Each row was made from one path, in order. Every step used is in the known rows, and no mark comes twice. Write each row's path.
Known rows:
zavob -> muzal -> lefef -> rugo: [-24  -8   8  -8  13 -10 -27  -1 -13   8  -7  16   2 -14   4  -7  28  35
  13 -45  37  17  10]
lefef -> nenofo -> zavob: [ 13 -16 -36  -7   3  -4   7  11   0  14 -14  -3 -15 -13   7   4   5   2
  -8 -14  28   0 -18]
rugo -> rerem -> komo -> lefef: [ 23   8  32  15  10  14   3 -19  23 -17   8 -14 -19  31   7   3 -24 -30
 -32  23 -47   9  -7]
rugo -> zavob: [-13   8  13   1  27  34  29  -5  -2   9  -2  27  10   9 -20 -35  -8  -3
  12  33   6 -10 -38]
rerem -> komo -> lefef: [  5  16 -10  33 -24  -3   1 -11  28   1  12 -30  -8  22 -12   3  33  -1
 -24  27 -39  -3   6]
komo -> lefef -> nenofo: [  0   0 -35  -4   6 -31  -8   4  22  -7 -12  -6   5 -37  17   1  30   0
 -36 -28   8  20  13]
zavob -> komo -> lefef -> muzal: [-34  19  18 -19 -40 -38 -15  10  33  -4 -21  -4 -16   2 -14 -15   7  24
  -5 -35 -12  -6  30]
nenofo -> zavob: [ -3  -3 -33   8   4  10  19  10  11  22  -2   3 -25  20 -12   6   4  29
  -9  24  23 -31  -8]
tidot -> rerem -> komo -> lefef -> nenofo -> zavob -> rugo: [-10   7  -6  42 -25  -1   8   2  18 -27  36 -19  -9  39  -4  15 -15 -22
  -1  24 -40  -8 -11]
nenofo -> zavob -> muzal -> lefef -> gelan: [-10  -8 -19  -9  19   0  -6   2  -7  11 -13  12 -17   0   3   1  14  42
   4   5  44 -12   7]
zavob -> muzal -> lefef -> nenofo: [-24 -15   0  -7   9 -16 -36   4 -11   6 -17  13  -3 -20  14 -11  19  28
  11 -41  40  23   4]
muzal -> lefef -> nenofo: [ 15 -24  -7 -21   4  12 -34  18 -30  17   5  -9  12 -43  14  10  25  -2
  22  -7  35  13  -1]
zavob -> komo: [-41  15  26  -4 -49  -5  -8  26  18  17 -24   5 -34  28 -21 -33  -6  35
  11 -10  -4 -22   7]
komo -> lefef -> rugo -> rerem -> muzal: [ 14   6  -6   0  21 -18  11 -21  18 -17  -2   9  15 -25   8  15  10 -14
 -36 -28 -16  22  20]
muzal -> lefef -> rugo: [ 14 -16   4 -21  11  19 -22  11 -37  21  17  -6  18 -34  -1  17  37   8
  25 -14  31   3   6]
tidot -> rerem -> muzal -> lefef -> nenofo: [  7 -12  -2  39 -24  17  -1  -1  -9 -10  19   5   9   5  -3  19 -25 -35
  37  17 -11   9 -11]
rerem -> komo -> lefef -> rugo: [ 14  16  -5  24 -18  -5   5 -14  19  -1  16 -30   1  14 -14  10  38  -6
 -23   9 -37   3   6]
nenofo -> rerem -> komo -> lefef: [ 14  17 -17  12  -7 -12  24   6  13   2  10 -35   0  38   6  11  -8   6
 -27  46 -31 -36  14]
zavob -> fanu: [-49  22 -10  16 -26  18 -24  -3  24  -3 -12  16 -10  26 -17 -24   3  41
  16 -23   2 -13  10]
tidot -> rerem -> komo -> lefef: [ -4  13   6  48 -30  10   7   5  23 -20  34 -30 -12  48  -6  14  -4 -24
   4  36 -43  -9 -15]
rugo -> zavob -> komo -> lefef: [-42  23  32 -16   0   4  20   8   7  -9  -6  24   6  10 -23 -40 -11   7
   9  27  -8 -12 -15]
lefef -> nenofo -> rerem -> muzal: [ 27 -12 -33   2  -2 -14  16   1  -3  10 -23  -1   7 -13  15   2 -23 -14
  -6 -10   6   1  -2]

Write each row's path:
[-32   2  25  -9  36  18   5  -6 -16  -2  -2  34  17  -1 -10 -34  -2  12
  25  17  23   4 -27] => rugo -> zavob -> muzal -> lefef
[-23   0  19 -22  40   7   9  -1 -24  -7  -2  27  22  -4   1 -27 -15   3
  22  17  24   2 -25] => rugo -> zavob -> muzal -> lefef -> nenofo -> rerem
[ 10 -14 -14  10 -26   0  -9 -12 -16  10  -9  19  13 -29 -14  12  -8  -8
  27   8   7  11  18] => rerem -> muzal -> lefef -> nenofo -> zavob -> komo
[  5  20  -2   3  11 -16  32  -4   4  -9  11 -22  13  34   4   5 -11   3
 -20  34 -26 -27   6] => nenofo -> rerem -> komo -> lefef -> rugo -> zavob -> muzal
[ 31   6  36   7  10   7   2 -28  25 -20   6 -17 -16  25   6   8 -25 -37
 -26   6 -47  13  -3] => rugo -> rerem -> komo -> lefef -> muzal
[  3  -9 -18   0  21  13  10 -22  -6   0  -6  38  -9  -3  -5  -4 -33  15
 -11  11   6 -11  17] => nenofo -> zavob -> rugo -> rerem -> muzal -> lefef -> gelan
[ 32   1  32   0  14  21  15 -18  -3   0   8  -8  -7  16  -4   8  -5 -25
  -9 -20 -23   8 -16] => lefef -> rugo -> rerem -> komo
[ 14 -25 -17 -25   8  10 -27  19 -34  16  10 -10   8 -38  13  20  21   2
  20   6  42   3  -2] => muzal -> lefef -> nenofo -> zavob
[ 32  -4  18   4  18  16  20 -27  -3   1  -7  20   4  -4  -5   8 -18 -26
  -6 -34 -13  18  -6] => lefef -> rugo -> rerem -> muzal
[-10   6  17 -11  33   9  25 -13 -12   3  -5  28  17  -4 -15 -20  12   5
   9 -31  17   8 -26] => lefef -> rugo -> zavob -> muzal
[ -3 -15 -32  -6   7 -19   0   6   3   7 -22   5 -17  -9  11  -4   4  13
  -9 -31  34   7 -14] => lefef -> nenofo -> zavob -> muzal
[  6   8 -10  -2   8   6  21 -10 -22  -2   5  11  34   4  -4  11 -34  -2
  20  30  -5 -25  16] => nenofo -> rerem -> muzal -> lefef -> rugo -> zavob -> fanu
[ 23 -18  26 -27  24  24 -21   4 -36   9  18  -3  15 -28  10  20  12 -11
  19 -11  20   9   2] => muzal -> lefef -> rugo -> rerem
[ 19 -22 -11 -29  10   3 -24  23 -37  15   7 -17  16 -34  23  16   7  -2
  18   5  32  -2   5] => muzal -> lefef -> nenofo -> rerem
[  0   9 -22  -6  12 -21   5  -2  18  -3  -1  -3  13 -29   3   8  43  10
 -32 -33   3  11  18] => komo -> lefef -> rugo
[ 27  -6 -19  -1  -8  -9  11  10  -3   9  -9 -28  -4   7  17   2 -10 -12
  -9   2  -5  -7 -11] => lefef -> nenofo -> rerem -> komo
[ 14 -24   0 -20  10  11 -27   5 -33   2  19  -5   5 -26  10  18  -2 -10
  13   9  15   7   2] => muzal -> lefef -> nenofo -> zavob -> rugo -> rerem -> komo
[ 29   3  29   9  11   9   1 -18  19 -20   5 -17 -17  21  14   4 -25 -39
 -30  13 -43  17 -10] => rugo -> rerem -> komo -> lefef -> nenofo
[ -5  -8   6  31 -35   9   0   6  -8 -15  21   4   1  14  -8  22 -35 -27
  41  25 -10  -3  -5] => tidot -> rerem -> muzal -> lefef -> nenofo -> zavob -> komo
[-30  15   4 -13 -42 -42  -3  18  21  -8 -25   1  -7  -1  -1 -13 -12  14
  -9 -15 -16  -6  30] => zavob -> komo -> lefef -> nenofo -> rerem -> muzal
[-37  14  11 -18 -41 -35 -15  25  23  -5 -24  -1 -18  -4  -2 -21   6  20
  -9 -27  -7   0  21] => zavob -> komo -> lefef -> nenofo
